Known rows, with every step that occurs
V S: [.00 .59 .00 -.06 .13 .12 -.01 -.12 -.10 -.02 .05 -.01 -.05 -.07 -.16 -.12 -.22 .10 -.13 -.18 -.06 -.16 -.05]
V S Z X: [.20 -.05 .00 .01 -.03 .30 .34 -.14 -.20 -.07 .10 -.06 .02 -.11 -.15 -.11 -.12 .13 -.09 -.15 .09 -.19 .27]
Z S G X V: [-.13 -.51 .21 -.01 .21 .15 -.28 .01 -.13 -.11 .05 -.02 .00 -.02 -.19 -.14 -.21 -.04 -.04 -.14 .10 -.16 .15]
Z X: [.15 .13 .06 -.02 -.01 .17 -.02 -.13 -.11 -.11 -.01 -.06 -.06 -.07 -.10 -.18 -.12 .13 -.07 -.18 .04 -.02 .03]
Z X V S Y: [.27 -.24 -.09 -.02 -.02 .09 .17 -.05 -.14 -.02 .05 -.06 .04 -.07 -.06 -.09 -.08 .04 -.16 -.02 .07 -.05 .11]
P V S G: [-.22 .13 .11 -.12 .17 .07 .07 .03 -.11 .05 .07 .02 .05 -.04 -.14 -.06 -.21 .03 -.22 -.18 -.04 -.25 .22]
Y X V: [-.34 .48 .04 -.07 .28 .06 -.40 -.05 -.03 .09 -.09 -.02 -.09 -.05 -.20 -.12 -.18 -.06 -.08 -.40 -.05 -.17 .11]
X V: [-.20 .46 .04 -.03 .18 .02 -.23 -.05 -.06 .08 -.04 -.03 -.07 -.07 -.16 -.13 -.13 .01 -.06 -.24 -.04 -.12 -.05]
G X V S Y: [.16 .02 -.13 -.04 .16 .03 .01 -.03 -.15 .02 .06 .00 .02 -.04 -.07 -.14 -.15 -.01 -.10 .01 -.01 -.08 -.06]
G S Z: [.00 .23 .12 -.03 .09 .17 .07 -.13 -.13 .03 .06 -.04 -.02 -.09 -.19 -.15 -.12 .05 -.02 -.14 -.03 -.22 .02]
Y P V S Z: [-.26 .31 .21 .23 .04 .11 .43 -.12 -.10 .14 .06 -.01 .01 -.11 -.10 -.08 -.16 .12 -.11 -.36 .04 -.21 .43]
P Z X V S: [.10 -.07 .33 -.03 .03 .26 -.11 -.12 -.12 -.10 .13 -.03 -.01 -.09 -.11 -.09 -.15 .18 -.11 -.12 .22 -.09 .24]
G X V S: [-.03 .34 .04 -.03 .20 .10 -.23 -.05 -.14 -.06 .04 -.01 -.03 -.04 -.15 -.12 -.21 .05 -.05 -.15 .03 -.15 -.04]
Z S G: [-.09 -.30 .16 -.04 .15 .17 -.08 -.05 -.09 -.06 .05 -.02 -.03 -.05 -.19 -.12 -.22 .01 -.11 -.15 .01 -.17 .12]
P V S Y: [.06 .16 -.08 -.02 .05 .03 .26 -.08 -.10 .15 .05 .00 .03 -.07 -.04 -.14 -.11 .09 -.20 -.01 -.03 -.04 .06]
X V S Z: [-.15 .24 -.01 -.01 .16 .16 .13 -.07 -.16 .12 .06 -.03 .01 -.11 -.21 -.05 -.12 .01 -.09 -.23 .01 -.30 .20]
G S Z X: [.22 -.20 .15 .02 -.08 .27 .16 -.14 -.16 -.10 .07 -.08 .01 -.08 -.15 -.15 -.08 .10 -.01 -.10 .08 -.15 .19]
G X V: [-.09 .32 .05 -.01 .20 .06 -.31 -.05 -.11 -.03 -.01 -.02 -.06 -.04 -.12 -.17 -.14 .01 .02 -.20 .01 -.08 -.09]
P Y: [.05 .39 .08 -.03 .14 .02 -.14 -.13 -.10 .20 .01 .01 -.06 -.09 -.07 -.12 -.16 .04 -.15 -.05 -.07 .06 .03]
X V S Y: [.06 .14 -.13 -.06 .13 .01 .08 -.03 -.10 .11 .04 -.02 .01 -.08 -.10 -.09 -.13 -.01 -.18 -.05 -.05 -.12 -.02]
G S Y: [.18 .11 -.01 -.06 .06 .02 .03 -.10 -.09 .04 .04 -.03 -.02 -.05 -.08 -.18 -.13 .02 -.11 .03 -.11 -.04 -.17]

Rows
[.09 .07 .07 -.03 .04 .15 -.04 -.06 -.13 -.10 .03 -.07 .00 -.07 -.15 -.07 -.15 .09 -.12 -.18 .11 -.13 .13]
Z X V S
[.03 .14 .28 .16 .07 .04 .20 -.17 -.05 .09 .09 .03 -.08 -.10 .02 -.19 -.18 .11 -.11 -.17 .00 .05 .15]
S Y P Z
[.02 -.16 .04 .03 .00 .21 .12 -.07 -.16 .03 .00 -.08 .00 -.11 -.15 -.11 -.02 .04 -.01 -.22 .11 -.15 .26]
S Z X V
[-.15 .15 -.12 -.08 .23 .00 -.18 -.04 -.05 .17 -.07 -.02 -.05 -.05 -.11 -.13 -.13 -.11 -.13 -.24 -.09 -.09 .09]
S Y X V
[.09 .18 .26 .14 .06 .09 .29 -.17 -.08 .04 .15 .03 -.04 -.10 .00 -.13 -.24 .14 -.17 -.12 .03 -.03 .21]
V S Y P Z
[-.26 -.05 .12 -.17 .36 .02 -.30 .05 -.11 .21 .02 .02 .03 -.05 -.18 .07 -.30 -.17 -.28 -.21 -.05 -.25 .44]
P Y X V S G
[.08 -.13 .09 .05 -.08 .27 .39 -.11 -.18 .02 .08 -.05 .06 -.10 -.11 -.12 -.05 .17 -.10 -.15 .15 -.15 .41]
P V S Z X
[.25 -.29 .32 .20 -.10 .14 .25 -.17 -.07 -.05 .10 -.02 -.04 -.09 .06 -.21 -.14 .17 -.11 -.13 .12 .11 .31]
S Y P Z X
[.09 .03 .43 .14 .02 .05 .10 -.17 -.05 .01 .13 .01 -.05 -.07 -.01 -.18 -.21 .11 -.09 -.09 .03 .02 .13]
G S Y P Z
[-.10 -.50 .60 .19 .14 .25 -.09 -.12 -.10 -.18 .16 .02 -.06 -.05 -.09 -.17 -.31 .12 -.03 -.20 .18 -.07 .38]
Y P Z S G X
[.04 -.32 .26 .02 .14 .29 -.16 -.23 -.06 .06 .07 .00 -.08 -.07 -.11 -.22 -.19 .09 -.09 -.07 .10 .03 .23]
P Z S Y X
[-.08 .07 .01 -.09 .19 .00 -.28 -.05 -.05 .10 -.03 -.03 -.02 -.03 -.14 -.12 -.16 -.11 -.11 -.16 -.06 -.12 .04]
G S Y X V
[-.09 .20 -.07 -.06 .15 .06 .06 -.09 -.07 .17 -.01 .01 .01 -.05 -.08 -.13 -.17 .01 -.21 -.16 -.03 -.09 .21]
P V S Y X
[-.05 .09 .23 .18 -.02 -.09 .20 -.10 -.03 .10 .03 -.02 .00 -.06 .00 -.16 -.13 .06 -.13 -.14 -.02 .02 .14]
G S Y P V
[.15 -.22 .06 .19 -.05 .00 .29 -.06 -.10 -.04 .05 -.06 .02 -.07 -.02 -.06 -.15 .04 -.17 -.19 .09 -.05 .28]
Z X V S Y P
[.01 .05 .05 -.14 .22 .13 -.05 .01 -.17 -.14 .10 .02 .01 -.02 -.14 -.10 -.28 -.01 -.13 -.12 -.05 -.26 .04]
V S G X
[-.19 .13 .04 -.04 .26 .13 -.08 -.10 -.15 .31 .02 -.01 .02 -.11 -.19 .02 -.19 -.09 -.17 -.21 .01 -.21 .47]
P Y X V S Z
[.30 -.38 .17 -.03 -.01 .21 .10 -.10 -.14 -.02 .13 -.03 .03 -.09 -.04 -.11 -.11 .14 -.16 .04 .17 -.02 .23]
P Z X V S Y
[.08 -.28 .16 .02 -.03 .20 .05 -.08 -.15 -.05 .05 -.10 .03 -.09 -.18 -.11 -.05 .04 -.01 -.15 .13 -.18 .22]
G S Z X V
[-.12 .47 .09 -.03 .11 .10 .01 -.10 -.08 .07 .03 .00 -.01 -.07 -.12 -.13 -.17 .13 -.14 -.17 .02 -.11 .07]
P V S
[.00 -.32 .08 -.12 .11 .12 .01 .06 -.15 -.12 .07 -.05 .06 -.05 -.17 -.01 -.19 -.02 -.19 -.19 .07 -.27 .26]
Z X V S G
[.03 .04 .07 .00 .03 .11 -.14 -.06 -.10 -.06 -.03 -.08 -.04 -.07 -.12 -.14 -.08 .07 -.06 -.21 .09 -.05 .09]
Z X V
[.03 -.43 .35 -.13 .10 .23 -.06 .01 -.15 -.12 .15 -.02 .04 -.06 -.13 -.03 -.21 .07 -.18 -.13 .17 -.22 .38]
P Z X V S G
[-.03 .08 .29 .15 .10 .01 .15 -.10 -.07 .10 .12 .01 -.02 -.10 -.02 -.08 -.20 .07 -.15 -.17 .07 -.07 .25]
X V S Y P Z
[.01 .26 .02 .17 .05 -.07 .24 -.11 -.04 .09 .00 -.01 -.07 -.08 -.01 -.17 -.16 .02 -.12 -.23 -.10 .01 .06]
S Y P
[.01 -.02 .40 .05 .08 .32 -.19 -.23 -.06 -.04 .12 -.01 -.09 -.10 -.15 -.22 -.19 .21 -.03 -.08 .16 .02 .09]
P Z S
[-.09 .20 .03 -.16 .21 .10 .05 .01 -.13 -.04 .08 .00 .01 -.05 -.18 -.05 -.26 -.02 -.20 -.19 -.09 -.30 .09]
V S G
[-.10 -.28 .00 .03 .18 .11 -.20 -.10 -.05 .10 -.04 -.04 -.04 -.05 -.16 -.15 -.15 -.05 -.10 -.16 .04 -.04 .18]
Z S Y X V
